Every row comes from one small tree of marks. The marks that hang from a mark follow it in brackets, in the order of their numbers. Every link used is in the known rows. Which tree was each row made from?
(in the rows, 128 means zero)
Known rows
Q496[Q479[Q665]]: [125 121 106  99 117 100 140 135 150 117 108 160 114 119 125 103  89 156
 119  90 112  91 142 105 123  82  76 139 109 138 148 133 180  88  99 118
  62 114 167  89 127]
Q527[Q496 Q665]: [120 135 133  82 109  89 134 140 130 143 133 158  98 100 126  88 123 116
 131 111 125 111 154  91 140 102  88  97  89 128 121 139 178  51 127 137
  88 151 123 110 140]
Q495[Q496 Q527 Q665 Q798]: [164 134   4 134  61 109 179 178 164 128  84 177 130 160 155  98 122  82
 138 113  68 119 138 119 141 115 157 123  76 174 156 104 109  71 153 173
 119 163 205  99 171]
Q495[Q479[Q496] Q665[Q110] Q798[Q527]]: [161 114  50 113  96 107 151 171 158 109  84 125  85  71 199 106 156 100
 116 133 104 144 165 139 135  78 135 128 114 144 119 148 146 119 139 203
  87 161 169 108 140]
Q798[Q495 Q527[Q479[Q496]]]: [123 113 117 124 125  94 112 125 155 119  93 151 114  72 165 126 144 105
 109  96 118 109 172 110 162  74  98 106  89 111 129 120 212 110 113 144
  71 113 133 103 122]
Q665[Q496]: [133 133  87  92 108  98 116 121 147 110 129 154 112 125 118 113 110 120
 116 123 104 117 140  96 144 114  86 148  94 134 148 132 184  84 113 146
  77 152 156 109 148]
Q798[Q495[Q496] Q527]: [131 118  74 132 123  86 123 143 145 146  87 149 105 114 153 125 124  78
 132 109  99 130 144 122 147  85  99  89  83 157 124 107 180  95 133 157
  73 133 159  95 130]
Q479[Q665 Q798[Q495]]: [146 125 108  77 139 100 137 151 127 146 100 139 110 116 133  99  67 109
 109  99 110 119 154  95 121  80  66 100  86 154 119 120 216  75  74 159
  48 116 151  81 121]
Q798[Q527[Q495 Q496 Q665[Q479]]]: [ 99 139 128  96 121  66 122 141 127 157 130 161  90  76 144 107 114  96
 136 101 133 122 144 102 172  85  82  62 108 140 112 132 169  52 114 163
 104 133 106 114  77]
Q527[Q479[Q665[Q110 Q496] Q798]]: [145 133  74  56 115  83 140 132 160  99 152 152 132 113 150 110  89 104
  94 118 104 114 174  66 146 109  95 140 121 120 134 139 180  69  72 188
  72 117 149 104 122]
Q665[Q527]: [123 122  88  99 120 112 121 131 144 111 124 137 117 112 127 111 114 120
 122 111  90 107 132 105 128  90  89 120 104 126 140 128 185  85 125 131
  77 142 169 103 149]
Q496[Q798]: [121 117 109  96 124 104 135 150 136 125 108 151  99 112 134 104 123 140
 136 118 110 116 154 111 134  93  95 127  98 113 140 150 179  91 123 154
  79 135 181  91 141]
Q798[Q495 Q527[Q479[Q665] Q496]]: [127 105 131  95 121  69 118 125 140 135 112 156 107  89 169 101 112  84
 108  88 131 123 177  79 149  86  92  70 121 132 113 118 207  67  96 143
  71 102 124 102 109]
Q527[Q479[Q665] Q495 Q496[Q798]]: [127 124 153  81 133  78 124 143 138 135 124 166 107 102 150  76 103 127
 137  95 125 120 181  72 141 101 103  93 118 118 132 144 184  42  89 157
 118 118 126 103 113]
Q798[Q495[Q479 Q496 Q665[Q110]]]: [163 118  50  86 120 121 151 173 138 148  92 142  84 104 169 111 147  92
 141 126 120 141 158 142 115  87 121 111  88 163 115 104 129 112 153 184
  92 155 146  99 144]
Q527[Q495 Q665[Q110 Q479 Q798]]: [115 153  96  80 116  83 136 149 117 136 123 149 109  88 121 125 109 115
 142 104 105 121 142 115 166  76  78  98  86 119 124 127 149  57 106 179
 103 136 124 119  86]
Q527[Q479 Q495]: [115 140 125  81 136 102 132 140 152 117 124 172 121 107 129 113 125 130
 138  97 112  93 150  92 140  85  93 114 107 132 152 117 178  93 122 129
  94 134 121 103 132]
Q527[Q479 Q495[Q665] Q496]: [124 130 128  70 120 111 143 148 154 135 132 182 105 100 157  93 143 105
 144 106 128  98 172  90 130 103 122 101 113 142 130 116 145  78 133 146
 122 129 104 111 138]
Q495[Q527[Q479[Q798] Q665[Q110 Q496]]]: [139 146  59  81 108  87 154 145 175 120 153 172 136 112 148 122 129  80
 113 116 100 115 163  78 180 120 108 118  96 110 138 123 148  43 110 186
 103 133 140 112 123]
Q798[Q495 Q527[Q665]]: [119 125 116 119 138  89 122 140 139 158  91 138  99  84 142 125 135  88
 135 105 117 124 148 115 156  69  73  66  82 134 119 119 202  71 128 146
  70 130 124 103 103]
Q495[Q479 Q527[Q496] Q665[Q110] Q798]: [171 122  42  82  82 106 178 184 147 130 112 163  90 117 183  84 147  78
 128 126 108 151 159 122 129 111 147 115 112 158 117 128 103  79 150 191
 112 169 169 104 160]
Q495[Q479 Q527[Q496] Q665]: [152 110  77  85  89 118 159 169 143 137 115 165  84 112 160  85 132 104
 123 115 137 130 145 113 121 112 123 118 120 161 128 115 133  82 150 152
  97 160 153  96 159]
Q798[Q527[Q495 Q496]]: [115 131 136 100 137  80 121 143 141 143 125 154  91 100 149 103 124  87
 139 115 112 129 152 103 138  93  89  80 112 150 118 135 181  78 123 153
  90 138 120  99 121]
Q798[Q495[Q496 Q527[Q479[Q665[Q110]]]]]: [159 130  46 110  99  79 159 156 154 129  97 166 141 136 157 115 114  80
 120  98  87 120 172 102 148 103 120 100  76 136 139  97 155  70 121 172
  91 129 160 100 132]
Q527[Q495[Q496]]: [131 148  88 108 125  96 133 154 144 135 109 163 115 133 124 106 107 113
 149 112  90 113 136 111 131  97 101 113  78 164 146 115 162  81 131 150
 100 159 143  99 143]
Q479[Q798[Q495]]: [133 126 106  76 147 112 137 151 132 149 110 153 106 112 134 112  99 103
 121 107 111 117 147 108 132  83  74 105  81 147 118 117 197  95  97 150
  55 120 148  82 134]
Q527[Q495]: [123 145 121  90 139 103 133 149 138 131 111 153 108 117 117 108 113 127
 144 112 102 107 139 110 124  88  79 112  90 147 144 126 183  91 124 140
  84 151 131  96 136]
Q527[Q479]: [115 123 106  78 111 104 140 134 150 100 127 169 122 107 133 113 126 136
 117 100 116  87 153  88 140  92  99 130 114 118 150 124 176 104 127 124
  71 129 150 101 148]
Q798[Q527[Q495[Q479[Q496] Q665]]]: [140 120 105 116 130 117 124 162 155 129  84 130  75  65 171 107 141 118
 131 119 130 130 151 132 128  71 105 113 112 161 129 131 179 111 137 171
  96 157 125 101 120]
Q798[Q527[Q495[Q496] Q665[Q110 Q479]]]: [111 151  64 113 118  63 141 161 141 147 115 150 106  88 154 131 125  87
 146 117 101 127 144 125 173  80  99  73  91 143 121 127 137  72 133 199
 107 144 133 114  78]
Q495[Q479]: [133 118 101  73 119 112 133 149 130 114 113 145  89 101 130 103 114 146
 116 110 132 119 131 112 120  84  83 132 121 146 139 129 180 110 131 132
  58 158 155  94 147]
Q479[Q496 Q665[Q110 Q495 Q527]]: [158 141  71  98 107 108 134 145 150  98 114 118 112  91 161 120 117 109
 114 137  78 111 181 130 124  90  93 136  87 107 120 150 196 102 101 194
  91 142 166 106 130]

Write each row's tree
[144 121  33 123 103  99 142 143 185 119 115 163 110 111 184 129 158  78
 132 128  85 130 157 127 158  98 129 135 114 137 132 137 112  94 125 189
 106 118 178 110 123] => Q495[Q665[Q110 Q496[Q479]] Q798[Q527]]
[141 133  67  85 101  91 118 124 140 103 136 141 116 122 125 126 117  99
 118 128  88 136 152 102 150 111  91 152  95 113 134 135 161  75 102 177
  79 142 161 117 142] => Q665[Q110 Q496 Q798]
[107 119 126 112 149  87 121 147 159 128 110 162 105  87 163 121 144 114
 146 102 114 118 163  99 162  79 102  86 128 112 140 140 179  85 121 162
 105 113 143  96 105] => Q496[Q798[Q527[Q479 Q495]]]
[133 115  69 116 105 125 117 130 132 132  92 138 110  78 155 112 120 115
 114 104 111 109 152 134 147  81 104 120  67 124 121 110 176  99 111 160
 102 123 155 111 117] => Q798[Q495[Q665[Q479[Q496] Q527]]]
[120 125  86 101  77  97 121 125 118 100 108 151 114  93 122 113  88 150
  98  96 110 108 140 115 163  87  90 156  86 113 138 135 182  97  89 152
  71 131 175 112 125] => Q665[Q479[Q496] Q798]
[140 104 116  91 149 114 118 155 118 148  89 143  77  90 147 101 127 134
 135 106 139 146 150 127 134  78  83 106 101 130 125 129 189  95 118 151
  77 136 158  86 126] => Q496[Q798[Q495[Q479]]]
[143 122 101  76 123 117 132 154 138 112 114 138  91  81 145  92  96 147
  97 111 129 122 145 109 130  84  88 148 107 145 128 143 200 109  98 157
  56 152 157  89 147] => Q495[Q479[Q496 Q798]]
[124 163  82  63 135  81 132 146 136 143 152 155 113  93 130 120  97  98
 131 124 110 127 148  99 173 101  76 108  85 131 120 136 156  52  83 205
 107 137 115 115  77] => Q527[Q495 Q665[Q110 Q479[Q798] Q496]]
[133 116  90 111 128 113 102 122 126 129 102 131 119 110 126 120 106  94
 127  93  88 132 133 109 145  80  80 102  83 124 125 102 194  66 102 135
  84 119 159 107 134] => Q665[Q527 Q798[Q495]]
[139 119  64  79 115 128 147 149 176 100 136 140 126  75 186 111 142 102
 109 121  95  97 182 101 135  90 132 137 105 104 120 134 157 100 113 187
 101 114 157 109 146] => Q495[Q665[Q110 Q527[Q479[Q496 Q798]]]]
[125 139 122  71 115  82 146 148 133 140 143 149  95  93 140  96 139 103
 136 127 115 119 169 101 135 102  94  98  87 115 109 147 160  60 134 164
  86 152 122 112 137] => Q527[Q496 Q665[Q110]]
[134 124  73 116 102  94 140 140 155 122 105 167 121 136 129  99  83 141
 124  90 101  95 140 105 128  91  97 139  98 154 152 122 160  79 106 130
  78 123 179  91 135] => Q495[Q496[Q479[Q665]]]
[153 124  82  83 109  79 110 113 138 112 119 144 131 112 139 123 101  88
 107 100 100 136 174  82 160  99  88 124  95 110 131 111 186  53  72 171
  84 110 134 121 111] => Q527[Q479[Q665[Q110 Q496 Q798[Q495]]]]
[131 133  90  74 120 116 151 156 156 118 120 160 116  99 155 125 149 102
 147 110 100 108 168 105 135  83 117 116 110 123 134 113 130  87 129 176
 112 121 124 114 129] => Q527[Q479 Q495[Q665[Q110 Q798]]]
[117 111  64  57 104  91 165 166 141 139 144 156  84  79 196 114 125  74
 112 132 127 123 171 113 145  95 115  98 136 136  84 145 124 105 113 214
  74 105 160  96 107] => Q495[Q665[Q110 Q479[Q798[Q527[Q496]]]]]
[130 147 102  92 122  94 138 146 150 112 113 179 131 118 141 104 121 117
 138  92  90 105 148  90 150  87 113 110 102 143 155 118 165  80 115 141
 109 141 138 108 138] => Q527[Q479 Q495[Q798]]
[153 152  57 119 118  79 151 165 159 132 101 166 130 140 147  97  96 111
 151 101  66 124 152 118 134  86 115 118  84 163 144 126 129  66 100 174
 116 134 165  99 122] => Q527[Q495[Q496[Q479[Q665[Q110]]] Q798]]
[172 148  48 110  94 101 142 151 150  95 104 125 123 104 172 110 113  98
 113 133  58 122 180 129 134  92 112 134  81 117 124 152 182  91  95 205
 107 148 183 112 135] => Q479[Q496 Q665[Q110 Q495[Q798] Q527]]
[143 122  64 100  91 127 169 162 178 111 111 174 129 103 170 105 127 111
 104 104 107  87 170  99 148 102 135 142  93 128 143 117 157  92 120 169
  96 124 165  94 153] => Q495[Q527[Q479[Q496 Q798]] Q665]
[141 119  55  96 103 118 132 130 167 116 129 162 109 115 146 130 139 108
 134 119 100 118 154 121 145 104 109 162 104 120 134 125 115  85 113 170
 102 111 164 112 132] => Q495[Q665[Q110 Q496[Q479] Q798]]
[141 140  74 113 121  86 136 151 150 129 107 156 122 131 132 112  90 116
 147  93  80 123 148 115 137  84  96 125  92 148 139 119 139  59  93 167
 105 117 156 101 115] => Q527[Q495[Q496[Q479[Q665[Q110 Q798]]]]]
[135 121  82 108 142 120 150 158 157 156 105 182 118 127 142 119 108 102
 127  84 105 107 137 123 150  86  84 112  80 146 131 104 161  86 102 134
  72  96 169  70 126] => Q496[Q479[Q798[Q495[Q527]]]]
[110 133  78  95 120  76 130 147 128 122 117 144 103  88 150 142 114  93
 130 109  98 134 141 125 165  72  84  97 116 126 118 131 153  95 104 191
  81 120 150 108  85] => Q665[Q110 Q479 Q798[Q527[Q495]]]
[141 123  25  78 109 121 159 161 177 113 143 155 131 108 185 116 136  79
 125 120  86 103 167  95 136 101 146 119 117 133 123 113 117  86 133 193
 111 116 170 104 150] => Q495[Q496 Q665[Q110 Q527[Q479[Q798]]]]
[126 115  99  94 102  99 107 122 128 115 138 143 111 111 132  97 103  98
 118 101  95 130 140  89 142 103  98 114 111 121 120 125 175  49 104 138
  93 128 162 114 151] => Q665[Q527[Q496] Q798]
[112 131 137  74 105  88 134 130 142 127 146 175 112  89 139  91 133 118
 124  97 134  96 165  71 155 102 103  99 107 114 129 130 173  51 127 126
  99 134 112 117 133] => Q527[Q479 Q496 Q665]
[128 133 106 108 118  90 110 129 144 135 120 149 104 104 123 103 126 125
 137 124 114 130 154  96 165 113  89 122  82 106 143 148 181  39 113 167
 107 147 152 111 120] => Q527[Q665[Q496[Q798]]]
[141 117 118 116 108  93 123 145 136 115  87 130 105  96 137  83  93 159
 113 114 106 117 173 104 130  92  95 142  82 108 143 162 214  76  90 168
  78 139 180  95 133] => Q479[Q496[Q798] Q665]
[152 136  84  68 112  96 141 145 139 118 143 136 101 105 166 108 116  81
 122 136  92 120 182 114 119 104  94 106 113 119 103 144 171  80 107 189
 100 134 154 105 130] => Q479[Q665[Q110 Q495 Q527[Q496]]]
[115 136 112  65 125 102 148 146 154 126 138 167 121  92 138 107 113 124
 116  95 122  88 154  73 155  87  92 106 110 122 136 126 181  63 109 143
  78 121 132 101 126] => Q527[Q479[Q798] Q665]
[128 124  52  81  81 108 134 128 142 115 125 164 108 111 134 117 109 121
 112 123 124 107 140 110 151 113 104 150 101 138 142 122 142  96 117 168
  92 137 161 113 121] => Q495[Q665[Q479 Q496]]
[125 141  54  98  98 106 151 163 139 139 105 172 110 120 139 109 107 117
 145 113 110 104 136 125 138  96 118 116  87 170 142 107 122  94 135 173
 116 144 151 104 120] => Q527[Q495[Q496 Q665[Q479]]]
[117 142  48  89 131  74 150 171 145 139 129 157 109 102 169 132 100  78
 129 120  95 131 145 120 161  85 101  91 111 156 112 130 137  98 106 217
  85 122 160  94  91] => Q665[Q110 Q479[Q798[Q527[Q495[Q496]]]]]
[120 119 101  84  98  95 129 132 149 108 139 176  99  91 177 134 141  75
 117 106 120 112 173  98 168  96 108 103 145 115 114 125 164  91 115 162
  96 103 149 107 123] => Q665[Q495 Q798[Q527[Q479 Q496]]]
